In the rows, zero is written as 128.
Known rows, with every step that occurs:
loso malo: [132  65 214 187 109 115 141 156 112 137 142 180 126  90 107 147 122 134
 163  74 112 134 139 115 121 144 154]
loso novuna rifip: [121  80 178 187  96  97 130 198 124  90 160 174 153  92 111 139 112 142
 145 107 112 167  84 169 138 106 122]
novuna rifip redaz loso: [143  97 121 155  72  92  96 161 100  75 113 176 133  91 149 105  90 154
 175 137 100 138 102 210 139 155 127]
kubek tukogut: [134  97 172 161 119  87 124 156 149 137 162 130  95  93 118 149 103 129
 129  86 105 139 104  74 151 165 149]
rifip redaz: [183 113 165 137  93 108 112 151 112 111 143 160 118  82 148 128  91 134
 156 113 115 148 122 176 123 170 154]
redaz loso: [136  88 132 160 106  90 115 136 127 122 110 181 113  93 155  91  85 150
 167 125 107 156 108 158 151 161 150]
malo loso novuna: [143  87 184 202 103  99 134 173 144 127 138 171 150 114 135 134  91 142
 130  94 113 180 105 106 121 132 172]
musivuk kubek: [153 102 175 153 111 112 138 120 169 138 156 157 112  85 152 159  99 155
 138 105 128 155  93 134 145 131 159]
rifip redaz loso tukogut kubek: [134  91 163 154 102  99 114 148 130  90 121 174 121 112 154 161  93 125
 169 118  99 117 105 155 142 189 136]
kubek musivuk loso novuna rifip: [133 126 169 201  85  90 116 210 128  65 154 152 156 109 103 117 106 127
 145 105 104 150  82 182 138 104 135]
rifip redaz loso: [159 104 129 141  87  97 102 145 104  92 106 174 116  95 166  94  79 147
 171 135 101 145 113 186 135 174 149]
kubek musivuk: [171 117 172 169 113  94 122 140 152 159 140 136 106 103 138 108  92 114
 146  93 120 128 117 138 160 152 176]
musivuk loso novuna rifip redaz: [160 129 161 168  70 105 104 204  98  41 149 159 155  97 119 129  99 135
 153 118 102 153  94 212 113 131 129]
loso musivuk kubek: [150 116 196 156 108 117 146 144 160 115 145 147 115  81 154 151 114 150
 120 118 135 158  76 136 162 141 175]
novuna loso musivuk kubek tukogut: [118 128 168 183 100  92 128 170 163 106 166 104  99  99 127 169 116 145
 107  95 115 145  82  78 162 155 164]
rifip novuna loso tukogut: [129 111 169 214 126  91 132 179  78 123 156 134 160  99 103 144 101 125
 160 100 107 173 137 135 133 148 140]
malo loso: [154  91 155 202  96  92 119 133 162 167 138 167 138  97 141 143  92 149
 146  88 127 154 128 115 132 153 175]
musivuk loso malo: [137 107 199 197  98 111 128 170 107 101 139 173 134  96  96 131 116 126
 169  74 106 135 136 134 112 143 156]
musivuk kubek tukogut loso redaz: [129 114 172 157  99 109 132 134 150 132 148 137 124 102 110 135 107 135
 119  75 131 141  91 127 144 176 174]
musivuk loso tukogut kubek: [136 118 177 173 114  98 124 154 148  95 149 165 125 111 126 168 101 111
 161  94 108 124 107 139 140 174 142]
kubek tukogut loso novuna rifip redaz: [133 106 164 164  84  92 105 199 103  60 147 144 150 105 112 150 102 134
 134 107  92 140  90 177 121 150 135]
tukogut kubek musivuk loso: [163 164 146 166  93  89 103 150 164 107 142 134 100 119 135 116  83 106
 153  91 105 117 104 166 143 160 169]
tukogut loso novuna rifip: [108  83 166 189 104  90 127 192 120  96 150 173 166 100 107 139 108 141
 140 101 107 159  88 181 134 118 134]
novuna rifip: [130  84 161 181  93  94 121 167 136 118 162 169 142  77 114 146 115 147
 160 105 123 146 101 180 148 121 121]
novuna loso: [133 124 118 205  92  84 117 160 133 138 169 147 122  90 129 129  96 145
 163  88 121 172 136 154 134 148 151]

Rows:
[153 112 187 178 117  94 123 142 161 139 139 137 111 122 136 153  98  99
 150  89 110 100 109 127 163 169 165]
loso tukogut kubek musivuk
[144 108 169 176 111  90 115 140 153 127 120 144 110 128 145 135  90 105
 158 103 103  98 106 136 168 173 161]
redaz loso tukogut kubek musivuk
[153 121 170 142  90 115 127 146 136  78 115 152 117  89 170 129 102 158
 130 141 122 150  75 164 159 156 173]
rifip redaz loso musivuk kubek
[123  68 177 182  73 108 112 173  82  74 111 186 141 100 117 130 116 148
 179 104  95 118 127 170 117 145 133]
novuna rifip redaz loso malo
[147  76 189 234 124  97 134 147 136 139 138 168 172 105 112 162 107 130
 155  95 120 143 135  92 144 161 161]
malo loso tukogut
[169 139 163 174  68 100 100 201 104  44 144 144 152 109 119 119  97 124
 150 116  99 138  93 209 122 132 141]
kubek musivuk loso novuna rifip redaz
[115  70 199 187 120 105 135 149 104 146 130 178 139  99 100 148 115 131
 156  68 107 128 140 130 117 159 172]
tukogut loso malo
[135 142 167 168  97 107 138 163 129 113 152 119 122  86 147 147 106 155
 119 115 128 181  85 153 147 131 171]
rifip novuna loso musivuk kubek
[120 115 166 157  84  98 114 175 141  60 137 118 112  97 134 159 117 150
 115 121 104 124  62 119 164 156 146]
novuna rifip redaz loso musivuk kubek tukogut
[157 121 167 151 102  93 116 133 175 156 142 136  85 115 152 139  89 111
 146  87 114 108 103 147 156 163 170]
tukogut kubek musivuk
[135  73 181 171  86 112 117 158  82  91 104 185 127 100 128 121 107 142
 178 103  95 125 135 150 117 162 152]
rifip redaz loso malo
[148  98 159 151  96 102 118 182  97  68 110 179 132 112 154  93  83 141
 149 131  90 173  93 162 123 150 152]
rifip redaz loso novuna
[160 142 160 159  61 100  95 199 120  42 144 143 138 117 129 138  94 120
 150 113  95 125  86 213 120 139 137]
tukogut kubek musivuk loso novuna rifip redaz
[162 135 183 216 126  98 125 168 122  91 138 142 156 112  98 121 104  99
 160  99 107 125 125 127 153 160 161]
kubek musivuk loso tukogut
[151  87 168 183 116 102 121 159  89  79 110 175 155 103 132 122  98 128
 174 131  99 137 123 149 147 180 141]
rifip redaz loso tukogut
[114  98 152 163 131  78 117 144 138 149 143 135 116 103 114 146  93 127
 125  83 100 133 110 106 143 183 171]
kubek tukogut loso
[148 109 186 195  97 102 131 163 146 136 125 157 139  89 140 130 111 141
 126 107 136 160 105 122 155 168 192]
malo loso musivuk
[153 119 166 148  90 105 115 174 101  77  98 164 121  88 160  89 100 139
 146 144 114 152  91 180 158 183 173]
rifip redaz loso musivuk
[168 161 165 164  70 113 116 150 156 108 144 142 111 114 118  96  97 110
 151  79 132 129  97 177 141 170 171]
tukogut kubek musivuk loso redaz
[112  96 182 165 130  94 136 169 141 107 147 141 131 120 122 151  94 133
 103  92  93 163  78  98 131 144 170]
musivuk kubek tukogut loso novuna
[132 136 128 179 101  85 117 169  91 145 162 124 125  91 127 122  82 144
 154  95 111 190 130 169 119 135 148]
rifip novuna loso
[135 119 184 157 117 109 140 138 155 123 134 146 127  88 147 150 108 149
 114 114 130 152  78 147 159 153 189]
tukogut loso musivuk kubek
[167 145 166 170  79 117 126 155 132 102 149 162 127  90 109  89 103 126
 155  88 137 161 106 176 134 162 161]
musivuk loso redaz
[133 110 165 160  81  98 109 188 116  57 150 138 148 106 120 168 103 143
 125 110  96 136  79 172 121 137 138]
musivuk kubek tukogut loso novuna rifip redaz
[119 103 158 195 106  90 125 157 148 117 160 159 123 112 129 183 106 121
 164  86 112 133 120 136 142 172 137]
novuna loso tukogut kubek
[140 114 158 158  79  99 111 188  98  62 105 164 137  84 148  98 108 147
 149 147 115 147  83 200 162 169 155]
novuna rifip redaz loso musivuk
